Every row comes from one small tree of marks. Brackets hold a mark, then the marks that hang from it, in alphabetical order. Every link used is in the known rows. Which tree was each row made from?
Known rows
{V {L F N}}: -.11 -.08 -.13  .15  .08  .13 -.02 -.02  .21 -.07 -.04  .15  .38  .08 -.01 -.40 -.19 -.03 -.23 -.22  .11 -.22  .13  .35 -.16 -.42  .07  .31  .10  .00  .02 -.28 -.21  .19 -.06  .01 -.01 -.33  .29  .03 -.11 -.07  .22  .08 -.16  .11 -.05 -.13 -.12
{D {A {F {U W}}}}:  .12 -.24 -.26  .16 -.14  .09  .16 -.19  .09 -.11  .23  .10 -.17 -.06 -.10  .08  .02 -.04  .01 -.09  .09 -.03 -.03 -.13  .08  .06  .03 -.06  .02 -.01  .19  .12  .17  .10  .00  .04  .21  .24  .08  .06 -.10  .03 -.07 -.17 -.20  .05  .02  .05  .06
{V {L {F A} N}}: -.25  .00 -.03  .14  .15  .11 -.04 -.01  .18 -.07  .05  .14  .47  .02  .06 -.32 -.14  .02 -.17 -.20  .11 -.07  .08  .21 -.18 -.24  .03  .25  .09 -.06  .14 -.18 -.28  .10 -.05  .01  .03 -.28  .18  .01 -.14 -.10  .17  .06 -.14  .22 -.05 -.18 -.06
{W {U {F {A D} L}}}: -.19 -.09  .18  .13  .05  .05  .06  .09  .09 -.15 -.04 -.01 -.09 -.22 -.19 -.22  .27  .00 -.03 -.07  .19  .19 -.06  .09  .04  .11 -.31 -.03 -.03  .11  .03 -.08 -.23 -.11 -.07  .01  .10  .16 -.23  .13 -.08  .01 -.10 -.04 -.15 -.08  .03  .06  .10
{D {A {F L {U W}}}}:  .09 -.26 -.10  .17 -.13  .08  .23 -.10  .16 -.13  .24  .05 -.28 -.09 -.23  .11  .18 -.06  .10 -.02  .11  .06 -.07 -.19  .12  .17 -.07 -.19 -.01  .03  .07  .15  .06  .07 -.08 -.08  .21  .20  .04  .08 -.07  .01 -.05 -.20 -.18 -.09  .05  .18 -.09
{F A {L N} U}: -.12 -.05  .18  .11  .02  .05  .01  .08  .12 -.06  .00 -.04  .23  .16 -.12 -.13  .10  .08 -.05 -.03  .22  .17  .01 -.36 -.04 -.02 -.42  .07  .10 -.04  .06 -.04 -.28  .04 -.09  .01 -.05 -.01  .01  .09  .04 -.04  .08 -.09 -.16 -.35  .01  .01 -.30
{F L {U W}}:  .10 -.11 -.04  .13 -.09  .10  .08  .03  .13 -.16  .06  .03 -.06  .12 -.27  .01 -.05  .00 -.10 -.04  .18  .07 -.05 -.32 -.05  .08 -.07  .07  .12  .01 -.16 -.04 -.16  .09 -.08  .05  .01  .10  .21  .02  .02  .02 -.06 -.13 -.23 -.49  .03  .15 -.37
{D {A F}}:  .14 -.21 -.31  .18 -.06  .09  .09 -.16  .25 -.08  .12  .14 -.16 -.20 -.10 -.08 -.09 -.10 -.12 -.11  .08 -.14 -.09  .19  .10 -.05 -.12  .03 -.04 -.04  .15  .03  .16  .06  .05  .07  .10  .07  .03  .17 -.12  .03 -.16 -.17 -.16  .15  .02 -.07  .18
{U {F A}}:  .01 -.02 -.04  .15  .10  .03 -.02  .01  .15 -.09  .06  .11  .01  .13 -.09 -.11 -.12  .07 -.21 -.11  .08  .10 -.20  .09 -.01  .07 -.05  .24 -.03  .01  .04 -.08 -.20  .04  .03  .11 -.03  .14  .01  .10 -.11  .02 -.03 -.01 -.20 -.01 -.09  .00 -.10
{V {L N}}: -.08 -.11 -.11  .17  .05  .11 -.04  .04  .19 -.03 -.02  .14  .40  .07 -.02 -.37 -.12 -.04 -.26 -.25  .20 -.20  .02  .31 -.19 -.27 -.10  .38  .10 -.04  .05 -.21 -.13  .17  .02  .05 -.10 -.27  .32  .01 -.02 -.06  .04 -.01 -.18 -.34  .01 -.11 -.13
{U F W}:  .13 -.05 -.19  .19 -.01  .11  .01  .00  .14 -.11  .09  .12 -.02  .21 -.20 -.12 -.08  .10 -.21 -.12  .03 -.03 -.17  .15 -.09 -.05  .28  .24 -.01  .09 -.08 -.10 -.18  .18 -.01  .20  .03  .16  .11  .03 -.09  .00  .00 -.02 -.24 -.23 -.06  .14 -.16
{V {L {F A U} N}}: -.25 -.06  .06  .09  .09  .05  .03 -.05  .11 -.11  .05  .10  .39  .13  .09 -.21 -.13  .00 -.12 -.17  .17  .00  .13 -.08 -.13 -.24 -.07  .20  .11 -.04  .17 -.17 -.15  .08 -.09 -.13  .00 -.24  .25 -.01 -.10 -.05  .27  .09 -.15  .24 -.07 -.16 -.16
{Q U}:  .03 -.05 -.29  .09 -.05  .11 -.09 -.05  .16 -.08 -.04  .15  .30 -.11 -.16 -.24 -.24 -.05 -.22 -.05  .14 -.20 -.12  .14 -.06 -.08 -.13  .27  .06 -.06  .06 -.19  .03  .04  .09  .11 -.02  .02  .30  .13 -.05 -.01 -.04 -.20 -.21 -.60  .04 -.21 -.27
{N {L {F {U W}}}}:  .15 -.12 -.20  .18 -.02  .21 -.02 -.10  .15 -.25  .07  .08 -.33  .26 -.11  .20 -.27 -.02 -.11 -.10  .06  .03  .11 -.11  .00 -.42  .25  .31  .19  .02 -.10 -.12 -.16  .18 -.19  .01  .05  .04  .27 -.03 -.04  .05  .11  .02 -.26  .22 -.03 -.01 -.39
{F A U}:  .04 -.07 -.02  .06 -.01  .03 -.01 -.02  .16 -.16  .06  .05  .05  .02 -.02 -.02 -.23 -.01 -.19 -.09  .19  .14 -.02 -.35 -.01  .12 -.30  .17  .11 -.08  .07 -.06 -.05 -.03  .03  .05 -.08  .10  .13  .10 -.04  .04 -.11 -.11 -.23 -.15 -.03 -.14 -.28
{A D {F U}}:  .20 -.11 -.14  .17 -.15 -.01  .04 -.22  .07 -.25 -.04  .02 -.20 -.20 -.09  .01 -.05 -.11 -.06 -.13  .17  .06 -.08 -.15  .13  .06 -.24  .03  .03 -.05  .16  .00  .19 -.04 -.01 -.15  .06 -.01  .02  .13 -.03  .11 -.09 -.05 -.15  .33  .03  .02 -.19
{N L}:  .19 -.11 -.26  .20  .05  .16 -.12 -.03  .27 -.17 -.06  .12 -.21  .08 -.11  .05 -.30 -.06 -.28 -.15  .09 -.07 -.04  .23 -.01 -.38 -.09  .51  .14 -.04 -.07 -.16 -.14  .12 -.06  .15 -.13 -.04  .23  .08  .03  .03 -.16 -.08 -.26 -.18  .02 -.10 -.28
{L {F {A D} {U W}}}: -.04 -.06 -.01  .11 -.08  .03 -.02 -.15  .05 -.27  .00  .02  .06 -.04 -.01  .03 -.08  .04 -.05 -.07  .09  .17  .03 -.24 -.05  .10  .07 -.06  .10 -.08  .12  .03 -.13 -.02 -.11  .02  .20  .08 -.04  .03 -.15  .01 -.07 -.05 -.20  .51  .01 -.02 -.12
{N {L {F A}}}:  .00  .00 -.18  .18  .15  .13 -.11 -.07  .28 -.20  .02  .12 -.15  .03 -.02  .10 -.32 -.01 -.21 -.10  .04  .05  .04  .16  .03 -.27  .02  .34  .15 -.07  .03 -.13 -.27  .04 -.12  .11  .00 -.07  .06  .10 -.11  .00 -.02 -.02 -.23  .42 -.03 -.18 -.19
{D A}:  .10 -.22 -.20  .14 -.06  .12  .02 -.05  .33 -.03 -.02  .11  .08 -.10 -.07 -.15 -.15 -.06 -.21 -.13  .11 -.19 -.05  .16 -.03 -.18 -.18  .18  .01 -.03  .05 -.04 -.01  .07  .03  .15 -.02  .05  .14  .15 -.07 -.02 -.24 -.17 -.22 -.26  .03 -.15  .14
{A D}:  .15 -.11 -.15  .18 -.10  .05 -.08 -.07  .20 -.17 -.19  .03  .05 -.17 -.10 -.16 -.17 -.05 -.25 -.16  .16 -.07 -.10  .15 -.05 -.04 -.18  .20  .04 -.08  .03 -.10 -.06  .00  .02  .08 -.03 -.09  .05  .14 -.02  .02 -.30 -.09 -.20 -.04  .07 -.09 -.05
{L F N}: -.04 -.03 -.17  .17  .02  .16 -.09 -.02  .20 -.03 -.10  .08  .21  .09 -.07 -.37 -.20  .11 -.24 -.12  .09 -.15  .06  .05 -.08 -.40 -.04  .28  .10  .00 -.02 -.24 -.25  .19 -.08  .20 -.04 -.18  .14  .12 -.07 -.05  .21  .05 -.15  .11 -.04 -.11 -.09
{Q {U W}}:  .00 -.06 -.33  .13 -.07  .10 -.07 -.02  .08 -.10  .09  .17  .29  .00 -.19 -.20 -.12  .02 -.18 -.04  .09 -.16 -.13  .12 -.14 -.02  .09  .20  .08 -.06  .07 -.13 -.02  .09  .06  .24  .09  .14  .29  .05 -.08 -.06 -.06 -.24 -.25 -.55  .05 -.09 -.33

Write each row's tree
-.03 -.05  .08  .16  .00  .00 -.01  .01  .24 -.23 -.13 -.02  .04 -.24 -.12 -.07  .07 -.01 -.12 -.06  .17  .13 -.16  .03 -.03  .19 -.34 -.02  .02 -.10  .05  .01 -.24 -.11 -.04 -.02  .04 -.06 -.17  .15 -.05 -.02 -.33 -.18 -.15 -.05  .09  .02 -.13 : {F {A D} L}
-.14 -.03  .15  .18  .01  .07 -.10  .08  .14 -.11 -.16 -.08  .31 -.09 -.11 -.17  .25  .08 -.09 -.06  .20  .12 -.07  .02 -.09 -.01 -.38  .01  .02 -.10  .13 -.01 -.36 -.03 -.10  .05  .04 -.12 -.24  .11 -.03 -.07 -.18 -.13 -.12 -.03  .12  .02 -.04 : {F {A D} {L N}}
-.03 -.07  .12  .09  .00  .00  .05  .03  .20 -.16  .03  .00  .01  .04 -.14  .00 -.08 -.03 -.08 -.02  .21  .19 -.06 -.34  .03  .20 -.35  .07  .10 -.05 -.06 -.03 -.18 -.05 -.03 -.04 -.07  .08  .07  .12  .00  .03 -.10 -.14 -.19 -.27  .00  .01 -.36 : {F A L U}
-.15  .04 -.06  .15  .09  .10 -.12  .01  .18 -.02 -.03  .06  .34  .03  .01 -.30 -.14  .12 -.19 -.08  .07  .00  .04  .03 -.09 -.21 -.07  .23  .08 -.06  .12 -.15 -.32  .10 -.08  .19  .02 -.11 -.02  .11 -.13 -.08  .14  .03 -.15  .22 -.05 -.16 -.03 : {L {F A} N}
-.01 -.03  .01  .17  .01  .01 -.05 -.07  .11 -.16 -.11  .04  .08 -.01 -.05 -.12 -.01  .06 -.13 -.12  .09  .12 -.20  .15  .00  .10 -.11  .11 -.12 -.01  .16 -.01 -.17 -.06  .00 -.03  .05  .07 -.18  .11 -.11  .03 -.16  .02 -.17  .29 -.02  .01  .02 : {U {F {A D}}}
 .07 -.08 -.17  .13 -.08  .13  .03 -.08  .15 -.19  .05  .08 -.06  .16 -.11 -.07 -.29  .01 -.16 -.07  .07  .00  .06 -.26 -.06 -.17  .20  .13  .17  .01 -.10 -.14 -.09  .16 -.09  .05  .06  .06  .24  .03 -.09  .02  .15 -.02 -.23  .08 -.05  .02 -.29 : {L {F {U W}}}
 .15 -.15 -.01  .18 -.15 -.01  .12 -.16  .12 -.27 -.06 -.04 -.30 -.19 -.23  .02  .05 -.11  .03 -.10  .21  .14 -.13 -.23  .18  .16 -.35 -.10  .02 -.01  .04  .03  .06 -.04 -.06 -.26  .07 -.02 -.03  .16  .00  .11 -.08 -.10 -.12  .15  .06  .15 -.32 : {A D {F L U}}
-.14 -.07 -.01  .11  .09  .07  .03  .05  .11 -.01  .11  .12  .02 -.06 -.08 -.26  .01  .01 -.17 -.12  .16  .10  .00  .09  .00 -.03 -.13  .27  .03  .09  .03 -.17 -.14  .00  .03  .21  .03  .26 -.05  .09 -.12 -.01  .02  .01 -.20 -.19 -.08 -.12  .06 : {W {U {F A}}}
 .16 -.26 -.21  .14 -.11  .06  .14 -.18  .20 -.07  .12  .07 -.22 -.11 -.07  .03 -.07 -.13 -.05 -.10  .14 -.05 -.03 -.13  .14 -.07 -.22  .00  .01 -.01  .18  .06  .23  .03  .02 -.11  .07  .12  .10  .14 -.08  .07 -.03 -.14 -.17  .17  .00 -.05 -.01 : {D {A {F U}}}
-.14 -.01  .01  .12  .01  .12 -.01 -.02  .02 -.08  .12  .03  .27  .20  .00 -.13 -.03  .18 -.08 -.05  .09  .12  .09 -.31 -.13 -.10  .12  .12  .14 -.04  .13 -.06 -.28  .13 -.13  .15  .13  .05  .03  .00 -.11 -.07  .25  .03 -.18  .23 -.05 -.04 -.14 : {L {F A {U W}} N}
 .01 -.12  .10  .13 -.06  .11  .02  .09  .15 -.05 -.08 -.04  .11  .18 -.17 -.20  .04  .06 -.11 -.06  .25  .02  .01 -.35 -.04 -.21 -.37  .12  .10  .02 -.07 -.14 -.20  .11 -.11 -.05 -.11 -.08  .16  .09  .08 -.01  .11 -.07 -.17 -.46  .02  .08 -.34 : {F {L N} U}
-.10 -.13 -.01  .10  .04  .13  .07 -.06  .16 -.09 -.02  .10  .30  .16  .00 -.29 -.19 -.07 -.17 -.22  .19 -.13  .17 -.01 -.13 -.39 -.01  .26  .13  .05  .03 -.26 -.08  .17 -.10 -.14 -.06 -.29  .38  .01 -.05 -.01  .32  .11 -.16  .05 -.08 -.12 -.18 : {V {L {F U} N}}
-.01 -.04 -.11  .20  .06  .12 -.17 -.14  .23 -.30 -.12  .04 -.17 -.09  .01  .11 -.18 -.04 -.16 -.12  .04  .09  .00  .23  .04 -.21  .03  .26  .10 -.09  .11 -.08 -.22 -.02 -.17 -.01  .06 -.11 -.08  .10 -.09  .00 -.14 -.02 -.19  .66  .04 -.15 -.03 : {N {L {F {A D}}}}
-.17 -.08  .13  .11  .11  .07  .10  .11  .15 -.07  .12  .06 -.10 -.06 -.21 -.21  .14 -.01 -.10 -.06  .19  .16 -.02 -.01  .03  .05 -.26  .12  .04  .12 -.06 -.13 -.26 -.03 -.05  .10  .01  .24 -.10  .14 -.10 -.02  .04 -.02 -.18 -.41 -.04  .03 -.03 : {W {U {F A L}}}
-.06 -.03  .10  .21  .00  .01  .02  .05  .08 -.21 -.01  .01  .03  .04 -.24  .01  .28  .13 -.01 -.06  .09  .22 -.26  .10 -.04  .29  .03 -.06 -.08  .01  .04  .08 -.33 -.02 -.11  .01  .18  .16 -.23  .04 -.12 -.03 -.18 -.06 -.18  .06  .04  .26 -.09 : {U {F {A D} L} W}
-.03 -.09  .13  .15 -.10 -.01  .06 -.01  .06 -.27 -.01 -.06 -.01 -.03 -.15  .09  .18  .02 -.01 -.02  .18  .25 -.11 -.31 -.06  .34 -.18 -.10  .07 -.08  .07  .10 -.21 -.06 -.12 -.02  .13  .12 -.11  .02 -.04 -.02 -.26 -.19 -.20 -.05  .09  .11 -.23 : {F {A D} L {U W}}
-.15  .00  .04  .10  .04  .09  .00 -.03  .09 -.06 -.01  .01  .25  .18  .03 -.18 -.15  .08 -.13 -.07  .14  .09  .11 -.30 -.04 -.22 -.17  .15  .12 -.04  .12 -.12 -.22  .06 -.11  .06 -.01 -.07  .05  .08 -.09 -.03  .23  .06 -.14  .28 -.07 -.15 -.12 : {L {F A U} N}
 .00 -.08  .02  .13 -.11 -.02 -.01 -.08  .01 -.24  .00 -.01  .13 -.05 -.04  .07  .02  .03 -.09 -.07  .15  .20 -.08 -.27 -.07  .22 -.07  .01  .08 -.12  .17  .08 -.09 -.05 -.04  .06  .12  .14 -.09  .01 -.07  .00 -.26 -.14 -.23  .10  .06 -.01 -.10 : {F {A D} {U W}}
 .01 -.10  .04  .10 -.07 -.03 -.04 -.08  .09 -.23 -.12 -.03  .10 -.08 -.01  .00 -.09 -.04 -.14 -.10  .22  .17 -.04 -.25  .00  .14 -.33  .09  .05 -.10  .20  .01 -.04 -.09 -.01 -.06  .00  .05 -.04  .11 -.04  .04 -.25 -.12 -.19  .17  .04 -.12 -.11 : {F {A D} U}
-.01 -.05 -.16  .15 -.02  .10  .06  .06  .06 -.10  .10  .12  .06  .12 -.39 -.15  .13  .08 -.05  .00  .08 -.05 -.27  .16 -.04  .04  .15  .03 -.08  .09 -.06 -.10 -.14  .10 -.05  .02  .13  .22  .22  .05 -.09 -.04  .13 -.16 -.20 -.58  .02  .20 -.39 : {Q {U {F L} W}}
 .02 -.05 -.11  .16  .06  .14 -.03 -.09  .10 -.25  .15  .09 -.14  .19 -.03  .29 -.20  .02 -.10 -.06  .04  .18  .07 -.14 -.02 -.18  .20  .25  .21 -.04  .03 -.04 -.22  .09 -.19  .09  .09  .12  .13 -.02 -.10  .02  .05  .00 -.26  .42 -.03 -.06 -.29 : {N {L {F A {U W}}}}
-.04 -.05 -.10  .13  .01  .10  .02  .02  .14 -.07 -.02  .11  .07  .05 -.36 -.23  .02  .01 -.08 -.01  .11 -.06 -.23  .19  .03 -.07 -.16  .10 -.08  .11 -.07 -.18 -.11  .04 -.01 -.09  .00  .11  .18  .14 -.04  .02  .18 -.11 -.17 -.57  .00  .11 -.38 : {Q {U {F L}}}
 .01 -.06 -.10  .23  .00  .09  .05  .00  .15 -.04  .04  .05 -.06 -.06 -.25 -.22  .12  .03 -.05 -.07  .14 -.01 -.11  .04  .07 -.06 -.25  .08  .06  .00  .05 -.09 -.18  .12 -.07  .08  .02 -.12 -.01  .15  .00 -.02  .09 -.10 -.11 -.13  .04  .12 -.18 : {A {F {L N}}}
-.30 -.07  .17  .14  .11  .10  .07  .20  .05  .07  .06  .02  .18  .05 -.18 -.34  .32  .11 -.07 -.07  .20  .14  .01 -.02 -.01 -.15 -.29  .13  .01  .14  .04 -.16 -.37  .04 -.09  .19  .04  .14 -.17  .09 -.07 -.07  .17 -.01 -.14 -.35 -.03  .03 -.02 : {W {U {F A {L N}}}}
 .00 -.08  .01  .15  .02  .08 -.07 -.17  .15 -.30 -.14 -.01 -.21 -.01  .01  .24 -.19 -.07 -.08 -.10  .13  .17  .07 -.05  .09 -.23 -.11  .18  .13 -.06  .15 -.06 -.15 -.04 -.18 -.17  .06 -.06 -.04  .06 -.05  .07 -.04  .04 -.21  .72  .01 -.13 -.19 : {N {L {F {A D} U}}}
-.15 -.04  .11  .13 -.03  .07 -.07 -.08  .06 -.14 -.16 -.06  .27 -.03  .05 -.18 -.01  .08 -.06 -.09  .17  .12  .10 -.25 -.04 -.18 -.22  .04  .07 -.07  .24 -.09 -.20 -.01 -.15 -.09  .08 -.12 -.13  .08 -.07 -.03  .10  .06 -.11  .52 -.01 -.13  .02 : {L {F {A D} U} N}
-.03 -.20 -.10  .22 -.03  .13  .10 -.01  .23  .02  .07  .06 -.02 -.12 -.21 -.16  .26  .01  .00 -.06  .12 -.11 -.09  .14  .06 -.13 -.24 -.04 -.05  .01  .16  .04 -.09  .11 -.08  .02  .11 -.04 -.07  .17 -.05 -.05  .01 -.17 -.09 -.09  .08  .09  .13 : {D {A {F {L N}}}}
-.10  .00 -.10  .11  .13  .07 -.01 -.06  .29 -.20  .07  .20  .25 -.13  .03 -.20 -.30 -.09 -.21 -.19  .08 -.05  .04  .27 -.12 -.03  .08  .23  .10 -.07  .04 -.16 -.14  .04 -.01 -.05  .04 -.21  .24  .05 -.19 -.04  .04 -.02 -.19  .25 -.07 -.19 -.16 : {V {L {F A}}}
 .17 -.12 -.07  .14 -.07  .03  .13 -.12  .19 -.18  .08  .05 -.29 -.04 -.25  .02 -.06 -.10 -.02 -.06  .18  .10 -.09 -.30  .16  .12 -.33  .01  .08  .01 -.06 -.05  .06  .03 -.03 -.17  .01  .02  .16  .16  .02  .09  .04 -.12 -.15 -.10  .00  .13 -.44 : {A {F L U}}
